Each row was made from one walk, in order. Every step used is in the known rows, and no mark comes twice. Write each row's walk.
(in the rows, 128 means zero)
Known rows
gera-dagafa-buvu: [ 98 120  78 101  96 147 110 138 107 160 161 136 138 108 122 130 127  76
   8 109 176  88 122 161 164 128 113 110 115 125 113  95  94  90  99 103
 157 119 116 152  99 142 144]
mazem-garov: [114 112 114 134 132 102 103 105 134 159 156  91 137 125 157 104 114  91
  73 129 171 117 129 151 141 142 125 111 138 129 125  89  81  89 118 133
 161 126 190  97 142 157 161]
posig-lomid-buvu-dagafa-gera-gakos: [109 119  64  76 102 173 144 150  88 155 132 110 113 121 107 132  82  61
  71 152 154  93  93 150 128 143 121  99 108 119 145 104  87 101  83 126
 167 145 138 135  81 184 173]
tafe-garov-zalod: [111 105 143 144 109 121 132 116 121 138 181 100 145 105 158 120  78  72
  77 129 189 131 119 165 124 154 134  94  98 116 180 151  84  67 128 133
 132 167 134 138 114 165 155]
rumud-posig-lomid: [106 141 106 120 130 138 129 135 119 169 142  90 123 113 124 104 114  66
 107 170 165 113 115 139  99 146 124  81 124 130 109  52  81  77 113 143
 222 114 155 176 101 185 151]
rupod-mazem: [104 119 113 149 117 139 121 106 176 157 132  89 129 123 137 144 134  87
  78 141 168 137 137 149 115 185 108  97 120 139 129 100  96 103 124 134
 162 138 119 119  96 127 185]
tafe-garov: [105 101 135 140 112 131 125 120 126 127 172 103 145 102 154 114 116  81
 100 129 181 127 118 145 139 148 134 114 111 128 180 141  83  73 124 136
 149 159 133 137 117 167 167]
dagafa-buvu: [103 101 104  74  99 145 135 114 123 149 123  97 132 117 134 115 137  98
  47 127 170  76 138 141 146 155 120 103 125 121 116  91 120 102  91 135
 157 108 101 130 110 153 137]
lomid-posig-rumud: [118 120 128 133 113 150 122 143 111 163 159 126 154 133 123 102 109  68
  63 141 143 115 107 121 124 157 127 106 135 136 117 106  67 133 111 137
 151  89 142 149  35 152 131]
zalod-dagafa-buvu-lomid: [108  90  81  88  93 148 131 113 123 159 184 160  90 111 125 115 154  93
  61 129 178  89 142 145 132 145 147 101 124 102 146 101 121 122  90 141
 138 137 133 115 121 140 205]
seze-lomid: [126 119 118 120 148 156 106 116 133 136 149  47 110 106 140 114 151  96
  79 131 171 128 105 147 132 147 119 117 128 132 117 119 107 106 100 130
 186 145 124 138 116 154 155]
tafe-garov-tifar: [ 99  97 132 152  96 134 120 111 128 125 179 110 142  92 152 122  81  75
  96  92 198 149 126 153 140 151 127 110 110 128 174 146  74  70 124 146
 134 161 134 121 134 184 149]
tafe-garov-zalod-dagafa: [109  99 139 148 108 120 131 115 120 146 207 124 134 105 156 116  97  72
  76 129 193 134 119 167 121 149 136  95  98 110 190 151  93  72 129 132
 119 171 139 138 120 153 180]
tafe-garov-zalod-dagafa-gera-gakos: [109  93 137 128  99 133 126 111 104 136 205 119 134 108 145 130 103  62
  49 123 191 130 107 183 126 149 135  92  88 117 191 150 107  59 126 124
 110 179 134 141 120 153 167]
seze-lomid-buvu-dagafa-zalod: [111  89  99  92 134 160 133 127 121 137 144  56  98 106  97 137 111  86
  59 114 165 141 105 154 142 146 116 102 114 117 135 112 112 115  73 143
 191 134 132 107  90 161 160]
gupa-garov-nitom: [106 116 111 152 103  84  94 123 134 158 169 114 116  96 161 120  78  61
 107 120 193 114 143 123 127 158 136  53 126 137 117  84  65  75 129 166
 150 134 151 139 124 159 135]
dagafa-zalod-garov-tifar: [112  82 117  86  87 138 116  82 112 154 187  96  95 115 151 137 112  90
  70 119 189 152 124 164 135 159 113  99 125 120 111 130 115  80  94 154
 153 152 125 116 121 139 115]
rupod-mazem-garov-gupa: [ 95 105  99 150 123 113 107  89 181 172 143  89 132 107 142 137  88  80
  75 142 173 142 144 155 111 197 111  99 113 140 120  83  87  81 126 128
 149 144 188 100 116 139 189]
devom-rupod-mazem: [102 119 116 137 125 109 161  81 169 152 102  75 125 127 160 162 137  88
  55 129 171 134 113 145 111 194 112  81 109 122 128 111  95  97  82 113
 152 118 133 115  90 113 192]
seze-lomid-buvu-dagafa-gera: [109  94  97  90 141 167 130 129 121 124 143  51 101 108  92 137 115  82
  56 108 169 137  98 163 139 134 116 102 114 123 136  99 112 120  76 137
 181 131 134 116  89 163 162]
mazem-garov-zalod-dagafa-buvu-lomid-seze: [112 101 108 123 115 100 122  94 126 168 188 122 110 128 121 110  78  72
  42 119 187 112 142 171 122 150 141  81 126 106 140  93  94  95 105 123
 127 135 197  86 126 146 172]
tifar-garov-zalod-dagafa-buvu: [116 102 125 126 121 134 143 104 109 158 186 149 125 135 149 102 110  82
  39 125 179 106 160 159 118 157 125  84 104 107 107  55  84 106 119 134
 148 139 132 136 107 125 154]
gakos-gera-dagafa-zalod-garov-tifar: [142 130  73 117  96 131 110  88 104 169 172 175  87 113 127 176 112  83
  56 107 176 138 115 192 149 147 116  89 115 124 103 129  82  77 105 126
 114 140 127 121 107 177 100]
dagafa-gera-gakos: [114 111 113  61 104 172 106 107  91 122 138  78 136 126 137 148 144  66
  17 115 163 108  86 190 148 131 113  96 109 140 121 110 130  77 102 124
 137 144 115 147 114 139 119]
buvu-dagafa-zalod-garov-gupa: [103  87  99  81  81 144 136 103 124 168 193 112  96  93 149 129  66  81
  67 138 197 140 110 157 118 141 129  94 117  99 119 131  94  90  91 168
 165 139 157  98 118 154 165]
lomid-seze: [115 134 145 142 129 144 133 111 126 135 148 103 132 124 110  97 116  54
  83  92 185 126 117 145 126 126 128  99 155 125 126 114  87 119 108 124
 141 111 120 138  79 116 133]
rupod-mazem-garov-nitom: [ 96 104 107 160 117 120 106  96 177 174 142  89 125 124 134 147  89  79
  92 129 170 133 151 148 120 191 102  95 122 139 132  80  78  86 127 133
 152 136 170  93 119 136 184]
posig-lomid: [121 146  87 105 117 151 124 134 110 168 138 101 121 121 159 106 113  83
 110 179 160  91 104 133 118 154 125 113 127 122 122 120  79  97 102 124
 175 152 129 158 104 170 168]
lomid-posig: [119 125 132 139 122 144 118 129 126 161 172 118 147 142 108 108 120  67
  66  89 160 111 118 120 124 137 124 105 142 128 117 100  81 109 114 151
 148  95 129 140  57 140 130]
devom-rupod-mazem-garov: [100 111 115 142 130  92 153  74 172 155 108  73 125 132 156 159 128  88
  50 128 171 135 118 148 114 197 113  83 111 124 130  98  90  88  83 108
 152 117 166  96 102 119 197]
seze-lomid-buvu: [117 101 105 117 153 161 123 132 125 131 134  52 109 110 106 124 135  87
  69 112 160 130 111 149 141 145 113 112 122 131 134  99 109 120  89 130
 181 134 129 129  89 160 156]
tifar-garov-zalod-dagafa-buvu-lomid-seze: [117 101 120 126 116 141 151 101 109 148 190 158 110 135 122 104  93  69
  44 115 185 105 165 158 113 159 140  77 107 102 113  58  77 115 110 131
 146 142 143 126  93 124 158]
gakos-gera-dagafa: [146 152  74 135 116 132 113 108 111 167 148 174 107 115 135 162 126  84
  61 117 164 116 113 183 149 136 121  96 119 126 109 122  72  91 116 118
 119 129 129 134 102 177 122]
mazem-garov-zalod-dagafa-gera: [114 108 114 118 127  95 108  92 120 169 191 102 127 133 152 116  97  78
  39 128 183 127 124 186 125 140 123  86 120 114 132  96 103  85 115 125
 124 140 192 102 141 139 164]
seze-lomid-buvu-dagafa-zalod-garov: [113  81  98 100 132 163 131 124 121 137 164  60  84 107  95 134 117  87
  64 117 174 143 105 153 134 142 117 105 117 120 137 104 112 113  78 142
 187 139 138 107  89 162 165]
gupa-garov: [114 122 115 143 111  72  98 122 137 144 170 107 122 106 159 109 126  75
  78 138 192 123 133 130 127 153 148  55 127 142 117  86  80  80 128 158
 163 132 144 138 116 158 146]
devom-rupod-mazem-garov-zalod-dagafa-buvu: [ 97 101 110 129 119  87 162  70 165 165 123  88 117 135 148 162 126  88
  28 128 176 127 125 158 108 202 112  70 102 114 135  94 107  86  77 103
 133 119 160  94 102 112 204]
nitom-garov: [116 128 125 147 128 108 115 113 126 163  77  96 174 137 162  96 114  93
  82 126 165 123 125 149 100 134 120  94 120 118 113  78 115  89 124 138
 176 131 133 131 100 145 157]
nitom-garov-mazem: [114 124 122 124 137 101 120 112 130 169  77 102 172 136 168 108  62  87
  86 125 167 130 130 151 106 155 109  89 115 109 113  76 116  73 130 131
 166 141 131 112 110 147 145]

Write each row's walk
[146 131  75 112 103 129 113  93 102 169 168 171  89 118 129 173 129  86
  58 124 168 128 111 187 150 146 118  92 115 124 107 127  88  78 106 121
 121 140 128 129  98 169 111] | gakos-gera-dagafa-zalod-garov
[118 117 121 137 129  93 112 101 129 171 164  87 139 128 161 111  76  81
  50 131 178 121 131 172 127 149 123  91 124 119 126 100  82  82 122 128
 144 133 192  99 137 155 148] | mazem-garov-zalod
[100  72  88  81 107 147 160 131 114 154 154 118 103 113 102 146  55  71
  61 106 171 139 123 156 143 141 114  88 117 102 149  96  99 111  86 154
 158 121 144  84  83 159 157] | lomid-buvu-dagafa-zalod-garov-mazem
[113 118 116 126 107  65 103 108 122 155 204 119 112 114 154 122 108  63
  45 137 203 132 128 165 111 152 146  30 108 126 123  93 102  75 126 150
 128 146 144 143 114 139 150] | gupa-garov-zalod-dagafa-gera
[114 117 120 137 111 107 132 102 118 173 107 125 147 140 126 101  78  75
  52 117 182 117 138 166  80 143 136  63 107  95 127  81 128  95 111 130
 143 142 138 118  85 134 168] | nitom-garov-zalod-dagafa-buvu-lomid-seze
[ 98 127  92 115 125 144 147 149 115 169 138 100 117 111  95 112  88  57
  97 156 164 119 116 140 102 138 123  74 119 124 122  41  77  89 102 151
 222 103 165 157  84 196 162] | rumud-posig-lomid-buvu-dagafa
[106 100  93  69  89 157 145 108 124 131 129 114 102 114  90 122 102  81
  55 112 177  73 148 138 138 157 148  88 128 112 130  95 106 119  76 133
 160 117 122 108  87 157 148] | dagafa-buvu-lomid-seze
[107  87  84  90  88 151 133 123 114 163 188 171  98 116 114 111 145  86
  54 141 167  90 135 137 128 155 149  99 123 107 145  98 111 134  90 138
 137 122 142 122  89 145 199] | zalod-dagafa-buvu-lomid-posig-rumud
[101 108 110 155 124 112 109  95 179 164 143  85 130 130 133 140 122  87
  72 141 169 140 144 153 121 188 111  98 122 142 131  81  88  89 126 128
 163 136 164  93 113 135 191] | rupod-mazem-garov
[114 127  73 101 122 158 142 150 102 161 122 107 119 123 125 116  99  74
 103 160 148  93 110 133 127 151 119 107 121 121 140 101  82 112  91 124
 171 140 134 150  78 176 171] | posig-lomid-buvu
[121 111 129 143 129 132 139 106 111 160 192 148 126 134 160 100 108  77
  51 126 179 118 154 161 114 153 126  86 108 109 109  64  74 108 127 136
 148 146 141 139 111 122 159] | tifar-garov-zalod-dagafa
[105 146 120 128 133 139 134 130 117 162 144  93 121 117  98  97 106  49
 108 152 174 121 113 139  94 140 126  76 135 132 110  53  79  82 109 135
 212 106 152 177  83 170 141] | rumud-posig-lomid-seze
[108  97  79  61  86 156 139 113 125 139 126 112 104 111 115 129 110  98
  55 130 169  66 149 138 143 163 147  92 118 111 127  96 107 114  79 142
 170 126 125 108 106 171 157] | dagafa-buvu-lomid
[ 94 125  91  92 125 147 146 141 108 158 137  92 117 116  89 125  90  55
  88 152 164 122 108 153 105 135 120  68 113 125 119  38  89  85  95 146
 218 104 161 162  82 190 154] | rumud-posig-lomid-buvu-dagafa-gera
[107 120 111 154  95  75  95 112 138 143 176 114 121  96 156 117  90  68
  75 102 207 144 142 139 126 156 140  52 125 142 110  91  70  77 128 168
 148 135 144 121 130 175 127] | gupa-garov-tifar
[121 116 119 105 107 141 125 105 100 165 188 116 121 125 153 131 110  64
  16 124 183 122 107 201 113 137 122  75 103 108 136 127 126  91 116 127
 104 155 127 143 118 124 153] | garov-zalod-dagafa-gera-gakos
[112  91  96  92 131 178 126 132 113 125 142  55 101 108  88 141 120  73
  38 105 165 131  93 167 140 136 116 103 108 127 139 102 117 108  80 132
 177 138 134 114  92 168 159] | seze-lomid-buvu-dagafa-gera-gakos
[109 126 122 159 112 111 111 103 128 162  81 101 172 126 160 104  78  87
  79  90 181 145 134 157  99 137 112  90 119 118 105  83 106  86 124 149
 161 134 133 114 117 162 138] | nitom-garov-tifar
[115 110 116 110 105 128 138 110 116 179 181 126 119 120 152 116 106  79
  30 130 186 107 133 176 111 148 124  76 112  98 134 118 121 104 109 132
 115 139 121 134 117 131 162] | garov-zalod-dagafa-buvu
[106 122  65  74 110 163 148 146  98 155 133 106 112 123 112 129  78  69
  88 154 158 100  97 146 125 141 120  97 114 114 140 103  84 112  79 131
 171 137 138 138  77 179 177] | posig-lomid-buvu-dagafa-gera
[106 104 110 142 122 115 100 107 132 173 155  97 132 114 159 114  65  78
 104 111 173 109 138 145 142 146 113 109 139 124 126  86  65  84 118 141
 147 127 199 100 150 159 150] | mazem-garov-nitom
[101 129  97 119 134 142 141 147 113 166 130  95 121 115 100 111 103  60
 101 157 158 115 119 139 105 145 119  78 121 130 121  39  83  88 105 142
 219 106 159 170  84 189 151] | rumud-posig-lomid-buvu
[117 109 116 142 127  92 112 100 128 179 190 112 127 128 158 106  94  81
  50 131 182 125 132 174 121 144 126  92 124 111 136  99  92  87 122 128
 130 139 196  99 143 144 173] | mazem-garov-zalod-dagafa
[111 118 112 119 119  65 104 120 141 150 170 115 120 106 166 121  75  68
  82 136 193 130 137 132 132 172 138  51 122 133 116  84  82  64 134 152
 155 143 144 120 123 161 133] | gupa-garov-mazem
[125 118 128 130 147 157 103 123 131 144 171  61 119 126 102 113 144  81
  68 103 164 126 103 130 125 147 120 115 132 136 114 108 101 107  99 139
 178 123 126 139  76 149 139] | seze-lomid-posig
[ 99  93 132 149 104 143 120 123 124 140 172 110 138  92 156 124  68  70
 129 111 184 119 127 138 140 153 124 113 112 122 182 138  69  69 124 145
 135 159 142 139 127 168 155] | tafe-garov-nitom
[109 124  66  99 110 159 150 154 106 166 133 115 113 117 118 118  76  71
  98 157 158  98 105 133 122 144 124 101 120 112 143 105  73 115  86 133
 175 136 143 132  81 185 185] | posig-lomid-buvu-dagafa
[107 108 110 145 116 104 100  96 136 157 162  97 136 114 155 112  77  84
  71  93 187 139 138 161 140 144 117 108 137 130 119  93  71  86 119 143
 146 129 192  81 157 175 143] | mazem-garov-tifar
[ 99 120  69  99  89 157 117 134 109 148 166 148 117 105  90 134 104  63
  15  99 182  84 128 160 159 129 134 102 117 119 123  98  83 100  90 101
 159 124 133 137  83 144 153] | gera-dagafa-buvu-lomid-seze
[111  80 108  73  98 139 116  82 112 162 185  96  99  99 162 129 104  89
  75 147 182 140 118 158 126 166 118 102 118 117 106 128 120  74  94 148
 151 158 148 135 114 131 126] | dagafa-zalod-garov-gupa
[141 135  56 105  93 143 124 115 102 166 144 193 100 118  99 167 107  80
  42 128 154  94 121 170 150 158 135  87 110 124 110 109  70 106  96 115
 122 113 136 126  66 195 117] | gakos-gera-dagafa-buvu-lomid-posig-rumud
[119  97 114 122 110 145 148 114 102 159 193 167 119 136 128 104  88  74
  36 138 168 101 159 150 113 172 141  79  99 108 111  56  68 124 112 135
 151 133 152 132  76 140 157] | tifar-garov-zalod-dagafa-buvu-lomid-posig-rumud
[110 107  67  83 101 159 149 141  99 167 153 114  95 119 113 126  80  72
  97 165 164 106 105 138 119 150 122 101 117 111 142 107  83 105  81 136
 177 147 143 128  77 179 179] | posig-lomid-buvu-dagafa-zalod-garov
[120 150 106 116 121 153 132 127 109 156 142 106 120 127 121  96 104  59
 113 154 171  99 102 131 110 145 128 105 142 123 124 120  77 104  96 113
 161 140 124 160  78 150 156] | posig-lomid-seze
[113  96 101 139 117 152 111 105 132 165 202 113 103  82 169  98 101  80
 102 139 203 122 124 149  95 138 124 124 130 131 113  93  88  90 127 136
 129 156 179 149 117 154 165] | zalod-garov-gupa
[140 137  55 104  98 139 123 106 110 161 141 181  93 112 111 171 117  87
  48 117 165  93 127 178 153 148 134  87 111 120 112 111  81  94  98 118
 124 128 128 119  97 191 124] | gakos-gera-dagafa-buvu-lomid
[139 139  68 109 105 133 121 106 108 166 139 174 107 117 121 166 130  87
  45 115 164  99 120 179 154 145 119  91 114 125 107 109  87  89 104 115
 119 121 117 131 100 182 114] | gakos-gera-dagafa-buvu
[108 105  66  89  93 161 148 137  99 167 155 118  94 114 112 129  62  68
  96 147 170 116 110 142 119 151 118  98 116 111 139 108  79 103  80 141
 169 148 144 122  85 187 171] | posig-lomid-buvu-dagafa-zalod-garov-tifar
[102 116 102  67  98 151 132 115 120 138 164  94 122 114 139 137  89  78
  51 119 189 128  94 175 132 115 125  87 119 109 123 118  96 108  91 157
 161 120 134 110 115 152 164] | buvu-dagafa-gera
[106 102 108  75  84 138 139 110 123 160 163 104 113 109 148 135  80  86
  57 133 181 137 107 157 138 142 128  85 119  96 123 142  95  99  86 170
 180 125 131  92 119 148 158] | buvu-dagafa-zalod
